Each row was made from one path, in order. Every step used is in the known rows, and no mark comes twice. Write each row's path.
In the rows, zero is written as 128.
Known rows:
fabi, sepivi: [126 129 135 154 142 141 118  96 141 128 164 131 112 146 123 126 133 101
 172 129 127  87 134 124 141 133 152  90 122 135 116 125 129 119 123 138
 131 124 122 108 116 120 141]
sokes, sepivi, neton: [133  81 109 179 141 139 109 118 130 155 123 153 163 117 106 142 119  77
  94 136 127  30 127 120 131 116 203  95 122 125 130 120 115 122 138 150
 126 129 122 147 166 137 120]
nafi, fodeg, neton, sepivi: [107 127 124 160 153 129 153 112 149 142  71  98 100 156 132 136 151 112
  79 123  98 132 142 103 101 147 183 162 127 106 123 142 137 109 150 127
 127 100 127 177 122 147  99]
sokes, fodeg: [126 129 139 171 137 132 117  99 130 130 158 139 137 116 111 134 133  91
 129 134 145 101 120 132 121 123 160 127 115 108 138 119 127 113 117 121
 120 118 129  70 120 127 136]
miba, tosope, fabi: [125 105 141  89 102 117 111 124 145 125 129 126 122  93 127 157 121 130
 167 122 122 103 137 157 167 142  74 136 132 119 131 118 132 131 111 123
 104 145 129 122 141 117  89]
miba, sepivi, fabi: [132 142 116 139 126 132 142 107 126 137 127 131 163 125 134 123 123 147
 147 126 130 163 127 134 145 106 133 133 125 136 134 116 120 126 127 127
 110 139 119 147 146 118 159]
sepivi, sokes, fodeg: [137 155 133 130 141 126 123  97  95 128  87 150 136 111 118 134 130  98
 138 133 132 143 119 149 122 122 143 127 118 117 135 126 118 131 114 124
 124 114 131  87 107 120 154]
miba, sepivi, nafi: [133 149 118 118 115 130 140  92 128 136 145 126 159 108 124 119 127 139
 140 128 128 102 125 151 153 105 149 139 123 144 114 132 125 132 124 124
 111 132 122 147 114 121 168]
miba, sepivi: [121 115 130 140 138 129 143  89 138 140  84 123 168 116 127 129 125 110
 146 125 131  53 129 138 158 104 161 129 125 126 113 126 125 119 136 119
 110 133 121 135 126 120 124]
sepivi, nafi, fodeg: [137 149 132 144 135 141 124 112 144 136 110 106 123 131 116 140 148 132
 114 128 172 182 126 141 125 137 157 134 116 118 122 130 129 122 143 138
 128 118 126 170 124 134 175]
nafi, fodeg: [125 115 144 162 160 140 130 102 146 137  46 102 131 143 116 149 144 106
 123 126 167 125 128 129 128 140 172 126 119 100 119 122 128 111 150 132
 126 117 128 162 133 129 133]
tosope, fabi, sepivi, sokes, fodeg, neton: [144 208 126 127  99 113 124 128 130 119 104 158 111 116 130 150 150 116
 160 127  60 132 140 119 134 138  72 124 126 124 149 117 139 124  89 119
 143 127 138  73 100 150 111]
miba, sepivi, nafi, fodeg, neton: [136 174 119 145 127 120 147 106 155 132  57 103 158 136 130 140 154 134
 103 119 109 142 142 115 140 126 160 163 121 119 121 123 137 119 159 123
 116 117 129 197 113 149 147]
fabi, tosope, miba: [119  84 159 107 147 131 114 150 129 108 105 123 146 142 123 118 123 149
 152 136 216  95 130 134 147 109 103 103 132 119 119 120 131 129 125 113
 159 135 134  84 115 113 143]
fodeg, sokes: [126 110 127 123 159 131 109  87 154 132 134 100 125 141 113 139 118 112
 146 129 140  90 118 139  94 124 173 132 126 135 120 117 121 121 155 121
 116 114 129 104 115 106 126]
sepivi, fabi, tosope, miba: [128 107 144 107 133 134 110 174 119 105 152 133 142 149 134 113 121 178
 152 139 219 209 129 133 135 111  74 101 136 129 140 114 126 135 123 120
 157 140 134  92 135 123 174]
tosope, miba, sepivi, sokes, fodeg, neton: [134 172 130  97 127  97 150 125  88 115  67 150 173 133 131 128 144 118
 133 121  97 109 133 118 142 108 114 152 133 115 133 115 130 128 124  91
 137 131 143  92 103 147 134]
fabi, tosope, miba, sepivi, sokes: [127 112 154  60 139 119 145 146  99 111  18 138 186 134 143 118 113 151
 177 126 194 113 128 144 169  91  69 112 135 130 109 130 123 150 123 106
 154 142 132 120  99 116 153]
sokes, fodeg, neton, sepivi, nafi: [124 173 106 148 110 124 138 116 129 132 241 137  97 117 127 109 140 126
  74 135  80 168 128 121  89 131 162 175 124 131 144 143 139 122 107 120
 119 106 128  95  97 143 140]
sokes, sepivi, nafi: [141 105 114 140 126 137  96 115 128 148 135 146 157 107 115 134 123 115
 107 139 141 122 136 140 140 124 190 106 121 143 135 139 127 133 128 142
 121 132 119 148 112 129 189]
nafi, sepivi, fabi, tosope, miba: [130  90 148 116 121 156 118 190 134 112 202 127 121 165 136 101 121 168
 139 137 203 204 143 112 143 115  88  74 136 131 136 119 130 134 114 134
 160 146 127  97 146 104 185]
fodeg, neton, sepivi: [106 123 105 147 143 126 145 100 130 146 127 115  96 136 132 121 135 120
  93 130  69 107 145 121 108 132 189 162 132 128 119 142 134 116 134 124
 119 105 124 139 110 130  95]
sepivi, sokes: [136 135 115 109 149 129 125  87  93 137  35 131 126 118 122 133 128 118
 146 132 129 130 133 161 133 123 151 125 125 130 111 129 115 136 131 131
 123 116 127 140 109 119 151]
fodeg, sokes, sepivi, fabi, tosope, miba: [136  70 147  93 147 131  79 185 149 113 154 134 173 159 133 132  97 153
 136 139 221 191 122 105 106 116 103  90 137 144 152 121 126 141 155 121
 154 142 133  84 130 112 188]
miba, tosope, fabi, sepivi, sokes: [141 149 140  56  98 121 114 129 122 116 119 143 107 108 145 152 118 127
 210 117  95 147 139 155 175 155  28 104 134 141 121 128 127 150 101 132
 120 147 128 126 123 121 119]
fabi, tosope, miba, sepivi, nafi: [129 122 150  76 115 126 134 154 128 106 146 130 178 125 133 104 118 175
 156 132 211 124 123 134 168  93  80 121 134 141 115 129 132 142 123 108
 146 146 131 109 108 119 176]
miba, sepivi, nafi, fodeg, sokes: [138 151 136 110 138 129 136 105 175 130 126  89 159 144 123 140 127 134
 136 118 160 142 108 129 103 121 144 156 121 135 115 124 125 124 165 118
 111 122 129 174 118 117 165]
fabi, sepivi, sokes, fodeg, neton: [141 192 126 147 138 119 118 107 111 117 119 156 116 146 132 132 147  91
 149 128  74 139 140 106 121 141 137 117 120 128 139 117 132 129 120 128
 136 106 133  81  88 139 146]
sokes, fodeg, neton: [129 151 125 182 141 118 114 102 138 128 124 134 134 128 115 136 150  92
 104 132  96  98 138 106 119 130 176 145 119 106 143 111 135 111 131 117
 120 107 134  76 109 135 116]
neton, sepivi: [106 101 120 136 145 139 148  97 126 146 157 120 101 130 129 117 124 117
 113 131 119 107 126 146 112 124 174 142 129 130 115 154 126 119 121 129
 122 116 120 129 124 122 118]
neton, sepivi, fabi, tosope, miba: [112  98 137  96 124 137 138 177 115 114 203 131 115 152 146  97 112 183
 129 137 195 236 124 131 117 116  69 122 140 136 138 145 128 134 109 119
 157 135 128 101 137 123 160]
sokes, fodeg, neton, sepivi, miba: [116 146 110 192 127 117 148 142  99 128 138 139  98 124 128 104 139 128
  57 131  69 114 117 101  83 132 157 165 129 114 146 134 134 120 124 128
 128 111 132  93 128 148  55]

Which path is each row?
[119 143 125 119 132 130 148 105  91 140 141 146 108 118 132 118 121  99
 107 132 113 164 114 149 102 124 133 148 122 124 131 155 121 132 104 124
 126 111 125  94 108 130 147] : neton, sepivi, sokes, fodeg
[129 125 167  95 123 130 144 167 151 105  90 113 185 141 135 122 132 168
 143 123 236 166 120 124 161 106  70 127 128 118 115 130 134 133 135 112
 152 141 134 150 119 134 180] : fabi, tosope, miba, sepivi, nafi, fodeg
[134 181 119 136 131 104 145  93 109 129  39 145 169 116 131 137 139  98
 130 122  72 115 133 112 137 111 142 161 123 117 132 119 127 131 130 111
 114 114 132 111  94 136 129] : miba, sepivi, sokes, fodeg, neton
[114 123 110  99 145 135 150  97  88 148  88 128  98 120 135 118 118 123
 120 131 106 152 127 161 111 125 149 141 128 140 110 160 119 136 115 130
 123 113 120 147 108 119 137] : neton, sepivi, sokes
[135 127 129 110  87 127 118 143 155 120 236 140 108 106 126 149 121 109
 179 119 101  59 124 132 163 148  51 104 133 135 124 106 124 129 105 142
 122 151 129 122 185 135  72] : miba, tosope, fabi, sepivi, neton
[129 146 129  83 108 123 146 124 109 122 175 126 162 125 124 109 132 160
 145 128 151 113 127 153 161  99 121 134 133 142 114 129 128 129 116 105
 130 150 130 133 123 129 180] : tosope, miba, sepivi, nafi
[120  96 141 119 129 126 147 158 133 114 132 136 186 133 122 112 116 132
 145 128 199  30 114 120 158  85  88 113 136 124 110 110 120 131 122 116
 151 146 133 114 163 130 105] : fabi, tosope, miba, sepivi, neton
[129  82 135 138 121 141 123 149 106 125 155 119  96 128 129 111 117 124
 116 122 107 102 135 118 142 147 135  97 132 129 120 122 122 143 135 156
 115 140 120 150 162  96  88] : nafi, sepivi, miba, tosope
[135 151 126 157 103 129 130 153 124 119 109 138 100 109 121 125 136 161
 163 130 103  74 122 134 141 132  81  97 134 130 129 116 133 122  97 141
 144 154 130 108 152 139  70] : tosope, fabi, sepivi, miba
[138  76 106 157 156 136  95 113 154 150 157 129 157 129 102 149 109  77
 105 133 131  23 113 112  89 120 202 108 126 139 128 112 113 124 158 141
 120 123 127 128 161 125 113] : fodeg, sokes, sepivi, neton
[119 135 124 125 127 145 150 117 139 141 167 104  94 135 131 122 139 139
  92 127 148 191 117 148 104 139 156 151 122 125 119 160 130 121 129 136
 127 114 122 177 125 134 165] : neton, sepivi, nafi, fodeg
[141 159 136  69  74 126 105 136 152 113 252 136  99  99 137 140 123 146
 196 122 109 156 134 155 170 151  39 111 132 152 127 126 137 141  95 133
 120 152 125 118 129 129 144] : miba, tosope, fabi, sepivi, nafi
[127 135 131  64 135 115 155 114  81 127  46 134 166 130 130 122 128 137
 163 123 135  97 130 158 162 102 112 126 136 132 106 131 119 136 123 102
 138 147 133 137 118 126 155] : tosope, miba, sepivi, sokes
[123 119 120 122 125 122 155 130 113 128 161 134 171 134 112 117 130 120
 131 125 138  12 115 134 154  94 134 126 135 125 111 107 115 117 127 112
 137 150 134 137 178 138 110] : tosope, miba, sepivi, neton
[110 145 117 167 132 121 143 108 132 137 179 132 103 131 128 121 140  96
  83 133  75 111 131 106  99 132 181 166 124 112 143 141 138 110 120 117
 120 102 129  79 109 137  98] : sokes, fodeg, neton, sepivi
[127 123 110 156 130 129 154  98 133 146 131 129 168 114 116 127 124 100
 126 125 118  15 115 131 146 100 162 129 126 127 111 107 112 120 129 131
 116 133 127 156 167 128  98] : miba, sepivi, neton
[135 116 141 133 126 125 110 141 106 103 164 136 101 128 137 116 119 126
 160 121 115 114 123 122 145 158  96  96 130 140 121 118 125 142 139 148
 118 140 124 129 144 116  86] : fabi, sepivi, miba, tosope
[110  87 125 117 125 123 141 142  89 126 153 123  91 111 140 108 106 141
 106 122 101 123 115 142 119 148 119 146 137 132 120 147 122 143 133 139
 106 131 121 153 149 117  63] : neton, sepivi, miba, tosope
[118 129 125 147 116 104 136 152  98 114 179 139  95 113 141 113 125 120
  74 121  65 146 121 107 104 155 120 172 133 118 147 134 133 133 134 127
 106 116 130 103 136 136  46] : sokes, fodeg, neton, sepivi, miba, tosope
[115 126 102 135 126 142 143 122 115 143 202 126  98 134 138 112 119 146
 111 133 124 217 125 137 106 125 144 139 131 139 134 145 121 125 119 136
 121 123 118 138 147 124 152] : neton, sepivi, fabi
[143 180 137 128  94 142 127 141 173 125 150 116 104 125 123 147 153 149
 166 126 143 162 128 138 146 143  74 111 122 126 128 127 141 116 101 136
 145 143 130 148 133 145 160] : tosope, fabi, sepivi, nafi, fodeg
[132 116 118 118 141 152 130 102 104 146  93 125 108 138 124 122 128 108
 132 129 106 116 147 141 135 125 166  91 124 133 111 134 119 138 119 144
 133 124 120 145 116 102 166] : nafi, sepivi, sokes
[119 166 103 164 117 125 138 129 125 134 221 142  99 138 137 117 137 131
  80 134  76 238 130 105  85 134 145 166 128 125 161 132 133 117 117 123
 121 109 128  94 129 139 136] : sokes, fodeg, neton, sepivi, fabi
[144 202 124 140  95 125 123 143 178 125 119 115  99 134 127 151 166 153
 143 123  98 158 146 111 140 153  88 130 126 126 135 116 149 113 115 132
 143 130 136 159 123 162 130] : tosope, fabi, sepivi, nafi, fodeg, neton
[140  71 134 134 152 138  71 153 171 127 129 131 169 145 133 142  91 135
 134 139 197 202 121 101  97 120 134  96 125 148 155 126 122 142 161 140
 131 126 123 102 118 104 173] : fodeg, sokes, sepivi, fabi, tosope
[114 103 125  99  87 116 148 163 106 127 144 126  87  87 138 126 112 165
 119 121  92 110 118 152 133 146  55 154 142 127 128 141 129 140 105 130
 112 152 127 139 163 127  32] : neton, sepivi, miba, tosope, fabi
[138 170 119 156 137 126 120 112 148 134  76 102 119 141 117 145 162 136
  93 126 122 172 145 116 114 145 171 153 121 118 129 117 136 119 151 134
 127 107 133 181 114 142 150] : sepivi, nafi, fodeg, neton
[115 112 130 141 134 113 148 157 112 123  66 100  88 139 144 130 137 133
  72 113  88 168 132 101 100 173 129 170 136 109 128 140 134 132 167 138
 113 115 129 201 150 142  41] : nafi, fodeg, neton, sepivi, miba, tosope
[142 101 116 117 139 134  83 110 151 139 172 127 150 123 115 139 109 116
 114 136 137 114 121 133  96 126 190 120 121 156 134 134 124 134 149 134
 118 124 125 125 107 113 186] : fodeg, sokes, sepivi, nafi
[142 174 124 110  83 137 118 127 153 126 212 135 102 109 121 131 137 158
 176 133 116 120 132 155 154 129  79 104 127 148 125 128 137 124  83 134
 140 145 124 113 122 139 153] : tosope, fabi, sepivi, nafi
[117 133 115 187 146 123 159 147 116 134  30 100  92 143 130 122 150 144
  56 121  96 141 128 102  86 150 171 162 133 106 130 137 134 114 154 139
 133 109 131 190 144 153  52] : nafi, fodeg, neton, sepivi, miba
[143 165 155  80  92 117 114 136 127 108 174 162 116 102 140 155 122 104
 199 119 101 159 125 143 159 151  10 110 125 125 143 126 131 144  89 125
 122 145 130  75 124 128 125] : miba, tosope, fabi, sepivi, sokes, fodeg
[130 134 165  84 131 117 142 155 101 102  72 156 193 125 139 118 114 132
 160 130 201 129 112 130 158  90  53 116 129 116 130 129 126 144 114  99
 151 139 138  68 100 124 162] : fabi, tosope, miba, sepivi, sokes, fodeg
[118 145  97 110 143 121 148  98  96 145  60 124  95 134 138 121 132 124
  99 128  57 149 145 136 104 134 165 163 133 139 117 147 127 135 132 127
 124 102 124 152  94 130 112] : fodeg, neton, sepivi, sokes
[131  72 128 140 163 132  90 100 156 146 106 125 158 133 115 150 109  89
 126 134 139  67 124 119 102 123 203 110 123 138 132 129 124 122 162 129
 117 122 124 119 115 109 143] : fodeg, sokes, sepivi
[113 102 125 130 133 145 131 148 134 126 171 131 116 136 149 108 107 161
 123 138 177 237 124 131 108 119 101 129 131 137 136 151 126 136 115 139
 136 119 117 121 131 116 150] : neton, sepivi, fabi, tosope
[133  78 148 156 172 136 100 117 178 143  47 107 159 153 117 166 124  83
 110 126 164 106 123 106  95 141 201 110 121 116 135 125 127 116 177 133
 124 118 128 160 125 122 143] : nafi, fodeg, sokes, sepivi
[113 122 124 104 126 123 133 180 121 112 173 126 109 160 151 101 125 184
 104 134 152 233 141 104 110 121  83 144 144 134 140 137 136 132 126 114
 159 123 132 111 124 139 136] : fodeg, neton, sepivi, fabi, tosope, miba
[133 136 128 174 139 137 123 133 104 118 124 135 105 133 124 107 132 135
 149 131 122  90 121 125 123 135 138  88 128 137 119 118 125 126 126 149
 137 134 126 124 136 126 101] : fabi, sepivi, miba
[141 187 125 157 132 133 117 118 160 120 139 113 104 159 128 135 162 127
 129 124 108 178 145 100 128 157 153 125 119 131 123 121 141 119 146 141
 136 110 128 171 105 151 168] : fabi, sepivi, nafi, fodeg, neton
[131  96 133 123  87 134 129 175 129 126 138 120  95 104 125 125 118 149
 134 122  93  82 138 131 157 145  72 103 136 122 129 117 129 136 108 146
 121 161 123 138 174 111  55] : nafi, sepivi, miba, tosope, fabi
[115 109 112 129 127 108 138 140  93 122 122 118  84 124 144 111 122 138
  82 119  53 136 135 113 110 156 138 167 140 132 128 139 130 140 146 134
 107 119 126 159 136 127  36] : fodeg, neton, sepivi, miba, tosope
[138  74 133 127  97 113  98 171 118 130  59 148 146  77 126 153 111 138
 122 126 110  82 132 136 163 143  86 112 135 123 146 126 128 141 120 142
 111 163 130 144 164 133  60] : sokes, sepivi, miba, tosope, fabi
[139  83 126 170 165 139 103 130 175 150 103 112 159 148 105 165 123  69
  90 125 158  63 111  97  86 134 194 111 121 118 135 114 115 114 179 144
 128 119 130 173 175 136 115] : nafi, fodeg, sokes, sepivi, neton
